Each row was made from one path, in order. Every step used is in the known rows, and no mark comes twice. Write each row's path.
Known rows
rikape/dozo/nolu/sasore/fotip: [ 25  11   0  -5   4  -4  11  24 -18   5  19 -17  19  -7  10 -21  13 -14
 -16  -9   1   7   3  11  19 -23   5 -10 -17 -34]
rikape/dozo/vumut/zaneb/ramup: [ -3 -18 -14  17  -3  -9  -9   3 -14 -11 -27 -23 -25  -8  12 -19  -3   8
  22   0 -10  -5   0 -15 -11  -3  -8  -8 -14  12]
nezo/zaneb: [  3   9  -5  20   0   9  -1  -6  -9 -12   7   5   8  -5 -18  20   0  -1
  24  -7   7 -10   0   8 -14  17  18  -6  -6   9]
zaneb/vumut/dozo/tobirip: [  8  11   6   2  -3 -12   2   1  10 -11 -10  18  -9  16   4   1 -10 -15
   1 -10   7   9  -1  -3  21  19  -7   5   9  -6]
nolu/dozo/tobirip: [ -2 -12  10  13  14 -21  -3  15  -9 -12 -13  10  -2   5   0  10 -16 -15
   8  -4   0   9  -7   3  15   5   7  -5   2 -12]
sasore/fotip/zadip/tobirip/dozo/nolu: [  6   4  -6  -4   4   2   1   4   1  25  13   6  32  -7  -6  -5   0 -13
  -9   3  -4  21  13  -4  25  -9  -8  -6   7 -14]
tobirip/dozo: [  5  -5  14   1  -1   6  16 -13   3 -11  15  11  17   5  -2   4   1 -22
  -3   6   3  -5   0   7  -8  25   3  -2  12  -2]
nezo/sasore: [  1   3  -5  -6 -11   2  -3  -5  -2  -3   8  -5  -1  11 -22   9 -17   0
  -2   1   2 -10  -1   4 -10   8   8 -10   0  -2]
zaneb/vumut: [  1   4 -24   7  -9  10  14   8   2  -9 -10   6  -8  15  -5  -5   0 -13
  23 -15  13 -15  -3 -10 -11  24  -5  -1   3   8]
nolu/sasore/fotip/zadip/tobirip/dozo/vumut: [ -6   2   4 -11   3  -3   1  -3  17  25  -5   4  13  -9  -3 -12   6   7
 -30  -6  -3  15  -1  -4  23 -24  -8  14  -3 -19]
ramup/zaneb/nezo/sasore/fotip/zadip: [ -3  -6   1   4  12   0  -1 -12  -3  12   7 -13 -25   0 -11  27  -4   9
  -6  13   3   3  -3   0 -11  -6  12  11   9  -6]
sasore/tobirip/dozo/vumut: [ -5   5  14   6   3   0  15  -3  25  -4  -1   1  12   7 -19  -7   0  -3
 -16  -9  -2  -7   2  -7  13   2 -23   7   3   0]
zadip/tobirip/dozo/vumut: [ -9   2   1  -5   0  -4  -1  -9  16   1  -8  18  17  -9 -12  -8  -3   4
 -11  -6  -8   6  -3  -8  13  -4 -15   3   0  -6]
ramup/zaneb/vumut/dozo/nolu/sasore/fotip: [ 26  23  -9 -25   1  -2  11  29   2   0   3  -9  10   5  14 -22  25 -18
 -14   5   2   3   5  14   8 -24  -6  -6 -10 -27]
rikape/zaneb/zolere: [ 15 -10 -12   4   3   2   5  15 -23  17  -4 -25 -12  -4  14  -2 -11   4
  37 -12  -2 -21   2  18 -29   0  22  -5 -14  18]
nolu/dozo/vumut: [ -5  -9  -5   5   5 -20  16  18   1 -23 -28   2  11   2 -16  -4   0   1
  -4  -1 -10 -13  -5 -12  11   4  -2  -8  -1  -8]
sasore/fotip/zadip: [  4 -10  -6  11   1  -2  21   4  -6  15  -2 -27  -7   2   3  10  -4  -2
   3   4  10   3   0  -8   5   3  16   8  -8 -22]
nezo/zaneb/rikape/dozo/nolu: [ 10   8  -4  30   8   6  -3   8 -20 -24  18  17  25 -10 -13   6  -3  -1
  -2 -11 -10   6   7   5  15  15   8 -23  15  26]
nezo/sasore/fotip: [ 19  12   1  -7   3   2   6  11  -7   6  11 -27   3  12 -12   8 -13 -17
   2  -6  11 -11   3   4 -16  -5  14   1  -8 -26]
nezo/zaneb/ramup: [  1  -7 -17  31   9   5  -8  -3 -16  -1  -6 -22   2   9  -5   2  -5  -7
  41 -13  10 -18   9  -7 -33  15  21  -8 -12  11]
fotip/zadip/tobirip/dozo: [-13  -8   6   0   1   8  -1 -22   7  22  13  17  14  -2  12  14  -7  -7
  -5   9   2  21   6  -9  12   8   2  13  13   0]
vumut/zaneb/nezo/sasore/tobirip/dozo: [ -9   5  29  -4   3  16 -12 -24  18   7  31  13   1  18  -6  22  -2 -14
  -9   9   6  -5  11   2 -13   9 -10  15  25  17]
sasore/tobirip: [ -6   5   3   9  -2   6  13   3   8   1  15 -17   5  15   7   7  -7  -7
  16  -3  15  -6   7 -11   2   3 -10   6 -12  -6]
tobirip/dozo/nolu/sasore/fotip: [ 23  12   3 -17   3   1  13  21  -4  13  19 -15  30   1   3 -24  18 -21
 -20  -4   5   1   3  19   8 -19   5  -8 -13 -38]
ramup/zaneb/zolere: [  4 -14 -12   6  11   3   7  11 -16  -7 -11 -23 -12  -8  11 -12  -6   8
  31  14  -8 -19 -11  22 -34  -5  10 -18 -17   8]
tobirip/dozo/nolu/sasore/fotip/zadip: [  8  -5   1  -3   1   2  16   9   0  28  10 -19  11   2   1  -8  13  -6
 -28   5   3  13   4   8  21 -11  11   3  -2 -25]
nezo/sasore/fotip/zadip: [  5  -4  -3   5   0   1  11   1  -4  24   2 -29 -11  12 -11  16 -12   0
  -8   4   8   2   5  -5   2  -1  17   9  -1 -17]
zaneb/nezo/sasore/tobirip/dozo/zolere: [ -7  12  28  -2  11   6 -20 -20  10  -3  23   3  10  18 -19  -1  -7  -2
 -22   5   1   2  -3  -2 -16  -2  -7   1  15  15]
sasore/fotip: [ 20   5  -2   0   4  -3  19  15 -11  -3   7 -25   7   2   6   1  -2 -19
  16  -5  14 -10  -2   2 -12   2  12  -1 -17 -33]
zadip/fotip: [ -2  -4  -1 -17   4   2   0  -7 -25  -1 -12  12  24   7  19  -3   8   1
   7 -10   3  -1 -14   0  -8  15  27  -8 -27 -15]

Which path is each row?
[ 11  12  -4  -9 -15  -2  23   0   8 -20  -4  13   6  26  14   3   6 -20
   5   5   8 -10  11 -17   5  36  -3   4  14   2] -> zaneb/vumut/dozo
[-11   3  10  -3  12  -2 -12 -22  18  21   3  15   7  -3 -24  10  -4  11
 -25  -9  -4   7   3 -13  10 -10  -5  18  16  -6] -> zaneb/nezo/sasore/fotip/zadip/tobirip/dozo/vumut
[ -4  -2  11 -11   4   9  -1 -12   7  34  19   6  18  -1  21   4   4 -11
 -17   7   7  24   7   0  14 -11   8  18   5 -18] -> nolu/sasore/fotip/zadip/tobirip/dozo
[  8 -12 -21  11   3  -5  -5   5 -21   9  -9 -25 -21   2  17   0  -6  -7
  39 -15   6  -9   7  -4 -32   1  13  -2 -11  14] -> rikape/zaneb/ramup
[ 10  10 -26   0  -8   9   6  11  -4   4 -10   9 -28   6   3   9   2 -12
  30 -24  10  -7   2  -1 -16  11  -5   9   8  28] -> rikape/zaneb/vumut
[ -1  -1   6   2  -1  -5  15  -5  15 -15 -10   9  12  -4 -23 -11   2   0
 -16  -6  -8  -8  -6   0   7  11 -12  -4   3  -4] -> tobirip/dozo/vumut
[-15  -4   0   0   0  -3   2 -14  18  12 -11  14   9 -10 -12  -3  -3  11
 -18  -3  -8  12  -1 -12  23  -4 -13   8   5  -2] -> fotip/zadip/tobirip/dozo/vumut
[ -4  -6  11  -1   4   0  -5 -15   8  21  -1  -7 -19   2 -19  19   1  10
 -20   8   0   2   1  -2  -1  -4   7  17  16  -4] -> tobirip/dozo/vumut/zaneb/nezo/sasore/fotip/zadip
[  4   2  -2 -19 -10   1   5   7   1   4  19   9  31  -5  -4 -31  21  -5
 -31   4  -5   7  -2  23  17  -9  -2 -21  -5 -16] -> tobirip/dozo/nolu/sasore
[ -4 -20 -20   4  -7  -2  -9   3 -15  -4 -20 -26 -20   1  21 -15  -2   0
  38  10   2 -10   0  -6 -31   4   5 -12 -18   4] -> vumut/zaneb/ramup
[  0  -2   3  25   5  -6   9   1  -4 -33  -7  10   1 -11  -5  -2  -6  15
 -13 -15 -11  -3  -8  -7  14  12  -1  -5   8  17] -> zaneb/rikape/dozo/vumut
[ -7   1   3 -20 -10   1 -19  -4  14  22 -18   2 -18 -12  -5   3  -2  13
 -13  15 -10  15   0   1   7 -23 -13  12   1   1] -> nezo/sasore/fotip/zadip/tobirip/dozo/vumut/zaneb
[  3  15 -21  20  -3  19   2   4   2  -5  -7  12  -4  13 -20  10   4 -11
  31 -23  15 -16   4  -3 -17  26   4   4   6  24] -> nezo/zaneb/vumut
[  0 -16 -13  -3  -7  -2   0  15  -7   3 -29 -25 -14 -10   3 -26  -5  23
  24   7 -11 -24  -9  12 -18  -5   4 -15 -23   7] -> dozo/vumut/zaneb/zolere
[ -3   4   2  -7   1   0 -21 -24  -7   1  23  17 -19   0 -21  32  -8  10
   5  -9   1 -10  -1   7 -26   6  14   3  19  18] -> rikape/zaneb/nezo/sasore
[ -1  16   5 -13 -10   0  10  13  13   8  23 -10  25  17  14 -15  13  -5
 -20   6   6   6  15  -2  30 -16 -15  -4 -12 -16] -> vumut/dozo/nolu/sasore/tobirip
[ -3  -4   0   1   7  -6  -9 -24 -15 -11  22  25 -19 -16   2  28   7   9
  24  -9   5 -10  -7   4 -25  15  14   4  13  13] -> rikape/zaneb/nezo
[ -8   0 -20 -12  -1  -1  -9   6  -4  41   7  -6  13 -12  17  -6   0  11
  -4   2   4  31   6 -10  28 -33   4   5 -16 -30] -> dozo/nolu/sasore/fotip/zadip/tobirip
[ -8   5  10 -15 -14   5 -11  -2  21   0 -12   2 -16  -1 -13  -2   0   7
 -11  13  -8  -1   0   5   0  -9 -25   4   3  13] -> nezo/sasore/tobirip/dozo/vumut/zaneb
[-11   7  20   3   8   1  -1 -19  27   0  11  12   9  11 -33   6  -1   3
 -25 -12  -2 -12   4  -9   3   4 -18  11  17   7] -> zaneb/nezo/sasore/tobirip/dozo/vumut
[ 17  14  -2 -23   5   3   0  18  -2  24  20  -8  33  -4  13 -21  14 -16
 -16  -5   5  13   6  12  13 -30   3  -3 -14 -39] -> zadip/tobirip/dozo/nolu/sasore/fotip
[ -6 -19 -22   4  -7  -9  -9   6  -6  -5 -34 -26 -23  -4   8 -24   0  12
  27   3  -4 -13  -3 -10 -22  -4  -6 -12 -21   3] -> dozo/vumut/zaneb/ramup
[-17  -9  -2 -13 -15  -1 -13 -10  13   8 -23  14 -18 -21   3  -2   3  20
  -5  19 -12  16  -6  -2  13 -11 -18   6  -1   7] -> fotip/zadip/tobirip/dozo/vumut/zaneb
[ -5  11  -4  -7  -7   5   4  15  10  15  21 -15  19   9   5 -19  10   0
 -11  -2   8   3   7   2  22 -22 -16  -7 -19 -14] -> dozo/nolu/sasore/tobirip
[-18 -11  -1  -5  -4 -10 -13 -23   1 -26  -4  25 -20 -23  -8   4  12  29
  12   8  -5 -13 -18  -2 -16   9  -5  -6   3   2] -> dozo/vumut/zaneb/nezo
[ -5   8   7   0  -5  12  -8  14   4   3  22  -2   8   3  23 -11  10   6
 -16   4   2  12   8   7  21 -22 -13  -3  -5  12] -> vumut/zaneb/rikape/dozo/nolu/sasore/tobirip
[  2  -9  11  19  -1   7  -3  -3 -21 -36   9  15 -11 -11  28  15  -6   4
   5   7  -5   6  -4   4  -2  20  11  -4  15  31] -> vumut/zaneb/rikape/dozo
[-20  -2  -9 -12   1  -2 -28 -16   5  33  -3   5 -15 -13   2  17  -8  28
   2   5   0  21   1 -19   9 -27   1  19  -1 -11] -> dozo/vumut/zaneb/nezo/sasore/fotip/zadip/tobirip
[ 14  15   5  -1  -1 -12  -4   3   6  -3 -10  20 -23  10   9  10  -9 -15
   6 -17   5  13   3   2  18  11  -6  12  12   7] -> rikape/zaneb/vumut/dozo/tobirip
[-18  -9   8  -8   7  -3 -20 -28   7   6   2  25 -14 -21   3  14  11  22
   1   9  -3   4  -7  -9  -5  -5  -3  16  13  -2] -> sasore/fotip/zadip/tobirip/dozo/vumut/zaneb/nezo
[ -8   8  29   1  14  16  -7 -26  20   0  33  14   1  16  -9  27  -1 -15
 -13  10   4  -2   7   6 -17   5 -13  14  27  17] -> ramup/zaneb/nezo/sasore/tobirip/dozo
[ -3   5  25  -5   0  14  10  -7  17  11  29   1  21  18  12  -2  10 -20
 -20   2  11   1   9   8   5   0  -7  11   4  -4] -> nolu/sasore/tobirip/dozo
[  0   5   5  33   9   0   0  -2  -6 -31  -6  15   3 -12 -16   9  -4  15
  -8 -20  -9  -5  -4  -3  10  13   4  -2  11  28] -> nezo/zaneb/rikape/dozo/vumut
[ -3  -6  -1   2 -16  -8  -4   2  -6 -25 -21   6 -28 -25   2  -6   2  17
   2  10 -17   5 -11  -1  13  -5 -17  -8  -9  10] -> rikape/dozo/vumut/zaneb
[  1   1  12  11   1   0 -18   0 -22 -36  -2   3 -10 -10  15 -10  -9  13
  -9  12 -11  16 -16   4  -9   0   6 -15   4  31] -> vumut/zaneb/rikape/dozo/zolere
[ 18  18  -5 -13 -14  -3  16   3   2 -10  -4  16 -10  19  20  14   6 -20
  10  -3   7  -4  15  -9   2  26  -2  12  18  18] -> rikape/zaneb/vumut/dozo
[-11 -12  -2  -3   0  -1  -4  14   0 -32 -25  15  -2  -2  15   3   3  15
   3  14  -5 -11 -11   8 -18  12  11  -7  12  24] -> nolu/dozo/vumut/zaneb/rikape
[ -8 -12  -5 -11 -11 -14  -2  17  -1 -22 -36   5 -15 -12   1  -4   6  10
   8  20 -14  -4  -9   0   2  -4 -10  -9  -6   3] -> nolu/dozo/vumut/zaneb
[ -2  -5   4   0   8 -17  -2  18 -16 -25 -16  -6  13   8  -1 -11  -5  -5
  -2  17  -8   3 -11  -6  -9  -1   9 -19  -4   1] -> nolu/dozo/zolere
[  4 -16  -5   9  -4  -1  -1  14 -16  -2 -23 -21 -17 -14   8 -21  -8  20
  19   4 -17 -16  -5   8  -7  -5   2 -11 -17  15] -> rikape/dozo/vumut/zaneb/zolere
